Each row comes from the steps of one path. Every step used is in the known rows, and no mark comes twice. Write the path behind each row, first mark first.
Known rows
vano-ripit-puge-zarat-nadin-bovo-vogus: [-18 -11  -4   3 -28 -29  19 -60  49 -13 -16  55 -29   7  15 -18 -18  -6
 -19  29 -38 -30  12  11  14  12 -15  10   1 -36 -73 -29 -25  14 -18]
nadin-zarat-puge-bovo: [ -8 -49  13 -20   8   2  -8 -37  18  16  21  14 -13   4   7 -27 -20  51
  -9  -6 -59 -36   3 -23  -8  15 -15  -7   4 -21   7 -22 -20   4  30]
ripit-puge-zarat: [-32   0  10   8 -15 -25  27 -50  48  17  17  26  -4  -8 -17 -30  10 -30
   9  12  -7 -28 -12 -46 -18  16 -24   9 -16  10 -17 -43 -11   3  -6]
puge-bovo: [-11 -30   7  -3 -15  -8  -9 -33   6  -4   9 -14   5   9 -12 -29   1  34
   5  -6 -24 -12 -16  -4  10   1  12  -5  -9  -1 -19 -41  31   2   6]
guso-pafik: [ -7  -1  -6  14  11 -23 -20  -9  25 -19  11   2  -5   1 -25 -12  17  -6
  -2 -31 -22   3  10  -9  12 -12  -1 -24   1   7  -6 -24 -21  -6 -31]
zarat-puge: [-18   0   0  15  24 -20  -5 -18  31  36  -4   1 -19  -8   4   0 -13  31
  -6   1 -42 -13  18 -11  -8  17 -17 -17   6 -14 -10 -24 -32  15   8]
rusak-ripit-puge: [-19  25  17   5  18 -48   9 -57  33 -22   5   5   6  10  -9   7  12 -39
   2  15  16 -20 -12 -19   5  17   1  24  -8   1 -57 -49 -17   2 -18]
nadin-bovo: [-21 -12  -3 -14  -6  -2 -25 -24  24 -25 -20  20 -20  -1  -6 -12  -1  13
   1  20  -4   8  -9  -2  10  -8  -2  -9 -14 -19  -4 -20   3  -3   6]
rusak-ripit-vano: [-14  21   5   7  22 -53   2 -39  13 -69  10   4   4  -9  -4 -27   7 -28
   6  -3  17 -11  -3  -5  37  26  31  17  19 -10 -20 -41 -28 -26  -8]
botoli-puge-zarat-nadin: [-16 -24  -1  35   7 -18   5 -57  49   7  14   6 -21 -35 -10 -17 -12 -23
 -11   3 -55 -31 -12 -12   0   8   9  10 -20 -35   1 -56 -25  21  -8]
rusak-ripit: [  0   8   7  -6  20 -22  -5 -41  18 -45  -2  -5  13   3  -2   7   7 -25
   4  -6  29  -3 -10  -1  27  13  22  10  -8 -19 -31 -45  -1 -14 -23]
nadin-zarat-puge: [-10 -17   5  -8  30   3  -9 -13  33   2  11  27 -31 -12   5  -9 -22  20
  -8  -8 -34 -22  12 -24 -18  21 -27  -6  11 -23  16 -13 -56   0  24]
nepo-puge: [-10   7   0  -3  15 -31   1 -25  33  -4   0  -3 -15 -12   8   0  -4  18
  -5 -11  -7   7 -13  -3  10  14  -9  -6   7   1  -3 -46 -12   6  14]
vano-ripit: [-16  15  -3  25   6 -30  -1 -14   2 -33 -10  -2  -9  17   4  -5 -13  10
  16 -10  11  -6  -4   2  12  22 -23  -2   2   7 -36 -35  -5  -3  -8]
nepo-puge-zarat-nadin-bovo-sesek: [  8 -24  12  -1 -32 -18  -1 -52  51 -17 -16  46 -45 -17  14   6  13  15
 -23  21 -51 -36   0  12  26   3  18  -9  -4 -62 -23 -33 -12  -9 -16]
nepo-puge-bovo: [ -8 -26   9 -16  -5 -29   0 -48  19  10  12 -15   1   5   8 -22  -2  48
  -4  -9 -35  -9 -19  -2  15   8   2  -7   2  -2  -6 -50  22  10  20]
ripit-rusak: [-19  -5   6   5  25 -29   2   0  24  -6   6  -9  -2  10  -5 -29  -3  -5
  -8  17  12  10  -2   2  -4  18 -14   0  -5  -3 -17 -40 -10  35   6]
nepo-puge-botoli: [ -9 -13   2 -19  12 -44  22 -47  39 -23   3  -2  -6   6  28 -15   3  43
   5 -20 -11   9 -12   0   7  27  -9 -11  10   7   9 -57   4  33   6]
nepo-puge-gupob: [-12  -7   1   1  18 -37  25 -30   7 -13   3 -14 -15   0  32 -23  12  23
  -3  -8  -9  12 -13 -22  -2  35 -18   5  21  32 -11 -37   8  17  -4]
vano-ripit-puge-nepo: [-27  40   7  22  -8 -53  17 -33  -1  -3 -17  -3  -4  35  14 -20   1 -18
  20  -2  -9 -31  -5 -35 -25  38 -28  19  -1  36 -38 -43 -10  38 -15]
nadin-bovo-puge: [-25  -3  -9  -8 -13 -37  -9 -28  40 -16 -15  26 -41 -18  -8   0  -5  26
  -4   6 -17 -24  16  17   3  -2 -22   5 -19 -13  -7 -25   7   8  30]
sesek-bovo-puge: [-17  12  -2  -4 -19 -29  -2 -22  32 -39 -15   0 -40 -20 -14 -12 -14  12
 -34 -21 -20 -22  20  12  22 -13   9  15 -27  13 -28 -30  17  -1  21]
gupob-puge: [-20   3  -8   1  16 -29  -8  -9  40  22  16 -14 -38 -29 -24 -27  13   7
  -3  -9  23  -9   6   3  -3   8 -25  -7  -4   1   2 -53 -12  -2   3]
sesek-bovo: [-12   7   6  -7 -14   4 -16 -16  15 -51 -20 -11 -17  -5 -13 -24  -8  -1
 -32 -11 -10  12  -4  -7  30 -20  32   2 -22   9 -28 -24  15 -13  -5]
guso-zarat-nadin: [ -1  -3   6  22  17   8 -25  -2  10  -6   4  21 -24 -15 -15  19  20 -19
  -8   7 -41 -11 -10  16   9  -1  27 -13  -4 -53 -24 -34 -30   7  -4]
guso-zarat-puge-botoli: [-19 -23   0 -13  29 -17   8 -32  25  16   6  27  -6  12  23  -8   9  44
   7  -1 -47 -15  16  -9 -11  26 -15 -26   1 -19   9 -36 -23  27   2]
ripit-puge: [-29  21   9  21   4 -36   6 -23  37   2   6   4 -13  -1 -23  -8   2 -13
   5  15  -4 -12 -10 -20 -17  10 -18  10  -3  21 -43 -41 -19  13   2]
zarat-nadin: [  0   0   4  33   6 -10 -17 -10  21 -10  -3  -8 -29 -16 -14  14   6  -5
 -10  -4 -34  -7  -8  18  11   2  24  -4   2 -38 -36 -38 -24  22  -7]
vogus-bovo-puge-ripit-rusak: [-27 -27   5  -3  23 -79   6 -28  39  -7 -18   6  -5   8  24 -28   3  22
  -2  12   5 -16  31   8  -4  24 -15  16 -30  -8 -39 -52  28  36   0]
puge-zarat-nadin-bovo: [-15 -29   3  -3 -19   6 -13 -52  37  -3  -9  33 -27 -13  -1  -8  13  -8
  -9  15 -43 -19  -9  -4  15  -7  12  -9 -18 -67  -5 -25  -9  11  -5]
vano-ripit-puge-zarat: [-35  11   8  19 -13 -40  36 -56  34   5  15  28   0  16   0 -28   1 -23
  19   6  -4 -38  -7 -45 -12  28 -46  11 -10  14 -36 -45 -12   1 -10]
vogus-bovo-puge: [-14  -9  -9   6  -3 -25 -17 -15  37   8 -26  18 -37 -30  -9  12   0  42
 -12   4 -13 -22  30  14  11   4   2  25 -29  -1 -30 -35  41   0  26]
botoli-puge: [-24  -7  -8  25  27 -31  -8 -31  36 -16   4 -10 -15 -26 -16 -24 -31   0
   0   8 -19  -4 -10  -9  -7   7  -8  13 -21  16  10 -53 -14   3   5]

Write each row's path
[-32  30   9  32   4 -55  14 -33  21 -11   0   8 -13  22  -3  -3  -8  -7
  16   8   4 -21  -7 -17 -11  23 -40  10   2  26 -60 -42 -22   9  -2]	vano-ripit-puge
[ -35   10   -1   19    8 -107   20  -32   29  -56   10    7  -12  -15
    7  -49    2    6   20  -23  -10  -36   21    5    9   32   -3    9
   10   12  -17  -47  -23   -4    4]	bovo-puge-ripit-vano
[ 12 -18   6  15 -19   2 -27  -2  25 -24 -39  24 -31 -21  -9   9  12  36
 -14  25  -4 -12  18  14  22   2  38  13 -19  -8 -51 -30  39 -36 -22]	vogus-bovo-sesek
[ -3 -15   6 -18 -14 -36  19 -64  35 -20   8  10  14  15   1 -27 -15   5
 -17  17  -9 -24  -1  10  21  14  19  24   1   6 -83 -50  10  -3 -16]	rusak-ripit-puge-bovo-vogus
[  1 -50  -2 -30  -4   4   6 -30  33  -4  10  27 -16  -3  10 -37 -40  54
 -28  -2 -51 -26  20   6   2  17  -5  -1  15 -12 -27 -21 -20  -3  17]	nadin-zarat-puge-bovo-vogus
[ -33   -4    1   20    1 -102    2  -50   32  -55   -3   22  -32  -12
   16  -32    6    8    9   -7  -46  -42   20   21   19   19   11    5
    9  -36  -23  -38  -29   13    4]	zarat-nadin-bovo-puge-ripit-vano
[-23 -12  -5   0 -18 -31  27 -39  49   7  16  26 -23 -28 -14 -22   3  -3
   1 -15 -12 -42  14 -14  -3  17 -25  10 -23  -2   4 -41   9   0  15]	bovo-puge-zarat
[-21 -38  -1  11   4 -27 -11 -56  22  -2  15 -18   2  -6 -12 -41 -26  33
   0   6 -44 -20 -17 -11   0   3   2  11 -22  13   1 -57  19   7  12]	botoli-puge-bovo
[-16 -10  -3   8 -12 -36 -17 -32  40  -7 -15  24 -55 -22  -7  19  -1  19
 -14   5 -47 -34  17  35  10  -6  -6   4 -15 -46 -26 -28  -7  29  26]	zarat-nadin-bovo-puge
[-30   5  10  23   6 -40  28 -30  11  -6   8  -4 -13  10   5 -27  19  -6
   6  12  -4  -6 -10 -36 -25  31 -24  19   9  47 -45 -33  -1  24 -13]	ripit-puge-gupob
[  0 -20 -12  -6 -15   0 -16 -19  38 -33 -27  29 -35 -14   2  -5 -18  10
 -30  20 -34   2  11  44  26  -5  24  -3   2 -45 -56 -22 -16  10  -9]	zarat-nadin-bovo-vogus
[ -7  -4   4 -17  15  -2  -3 -15  11   7  -7  14 -23   4  21 -24 -11   6
  -1 -19 -39 -30  12 -41 -31  37 -17   3   6  -6  31 -18 -46  31   8]	nadin-zarat-puge-nepo
[-12 -29   7  -3  30  -5  14 -18   6  -8  12  13 -30  -1  27 -29  -4  27
  -5  -6 -32 -14   9 -39 -27  42 -32   6  21   8   5  -9 -35  13   6]	nadin-zarat-puge-gupob
[  1 -31  -9 -15 -24  -5   5 -24  23 -21   0   1   1   1  -6 -39 -23  38
 -16   0 -21  -5   4  23  19   6  18   0   3   8 -54 -40  21  -4  -2]	puge-bovo-vogus
[-20   7  16   9  19 -51  29 -57   8 -27   8  -6   4  20  17 -17  25 -30
   5  14  13 -13 -12 -34  -6  37  -8  32   4  32 -59 -41   0  13 -32]	rusak-ripit-puge-gupob
[-24 -20  -6  27  29 -35  15 -36   9 -22   6 -19 -15 -10  11 -42 -12   8
   3   7 -18   0 -10 -25 -16  28 -16  21  -5  45   0 -43   4  17 -14]	botoli-puge-gupob
[-26  -5  -1   9   6 -81  13 -33  35 -31  -4   0  -8  -2  10 -13   2   6
  20 -26  -1 -30  16   8  -4  20 -15   2 -17   5 -27 -51   6   9  -9]	bovo-puge-ripit
[-14 -11   1 -13  -2 -20  26 -50  46  11  15  18  -6 -18  10 -25   5   1
   0 -10 -11 -11 -12 -32   7  21 -16  -7  -5  -7  17 -48  -3  -2   5]	nepo-puge-zarat
[-24 -17  -6 -11  -1 -17  20 -37  51  36  27   7 -24 -34 -19 -48  21  -8
   0 -10  17 -25   3 -27  -7  13 -31  -5 -14  -9  19 -54  -4  -9  -5]	gupob-puge-zarat
[-15  12  -8  -9   5 -28   1 -13  17  28  -3 -24 -26 -13  -5 -39  21  -3
   4 -19  10 -18   4 -18 -19  24 -15   4  -6  15  17 -53  -6  28 -13]	gupob-puge-nepo
[-16 -26   0  -7 -11 -46   5 -55  47 -24  -9  22 -42  -4  14   1   4  43
  -2  -5 -47 -29  15  35   6   9  -6   2 -11 -36 -12 -41   4  49  14]	zarat-nadin-bovo-puge-botoli
[-14 -27   5 -13 -13 -12  -5 -66  48   7  -6  34 -30 -15  16  -3  10   5
 -15  13 -49 -16 -13  -6  19  -1   2  -9 -10 -65   5 -33 -13  16   3]	nepo-puge-zarat-nadin-bovo
[ 11 -23  15  -3 -27 -32   3 -37  26 -14   3   3 -18   2   6 -10   2  53
 -12   0 -34 -30  -5  16  21  12  21  -8   3  -2 -31 -48  22 -17  -4]	nepo-puge-bovo-sesek
[-10 -17 -17 -24 -16   0  -9 -16  38 -38 -27  32 -23  -9   0 -25 -23  18
 -20  23  -2  14  11  27  19  -5   8  -4  -2 -14 -39 -19  -2  -8  -6]	nadin-bovo-vogus
[-18 -11   2 -19 -20 -39  19 -48  38 -52 -10   1 -28  -2   7 -24  -5  38
 -19 -29 -25 -19  19  13  16   1   6  10 -25  18 -13 -43  26  26  11]	sesek-bovo-puge-botoli
[  3 -28   9  -1 -27 -30  -3 -24  29   9  13  -6 -35 -12 -20 -29  16  44
 -10   0 -11 -42   9  19  11   5   7  -5  -4  -3 -28 -53  24 -22 -14]	gupob-puge-bovo-sesek
[-19  -5   5  -5  22 -74  12 -44  34 -28  -3 -10   9   7  32 -19   2  11
  15 -25  -2   0 -12  -8   6  23  -8 -14   1  -1 -13 -57  -6   9 -19]	nepo-puge-ripit
[-31 -23  -7 -20 -29 -25  16 -53  52   2   0  45 -28 -21  -5 -21   4   6
   0   5 -18 -40  13 -13   2   5 -26   5 -31 -21  11 -29  14  -1  19]	nadin-bovo-puge-zarat
[-25  -2   7  -6 -11 -69   9 -41  32 -60 -19  -6 -14  -1  12 -29  -5   6
  -9 -35 -14 -24  20   6  18  -1   9   7 -32  12 -33 -41  20   2 -12]	sesek-bovo-puge-ripit
[-17   8  -3  -6  20  -6  -6 -13  -2  43 -17  16  -8   9  19 -11  11   4
   5  -2 -51 -27  18 -31 -23  29  -4 -13  -5 -12  16 -24 -29  29  -3]	guso-zarat-puge-nepo
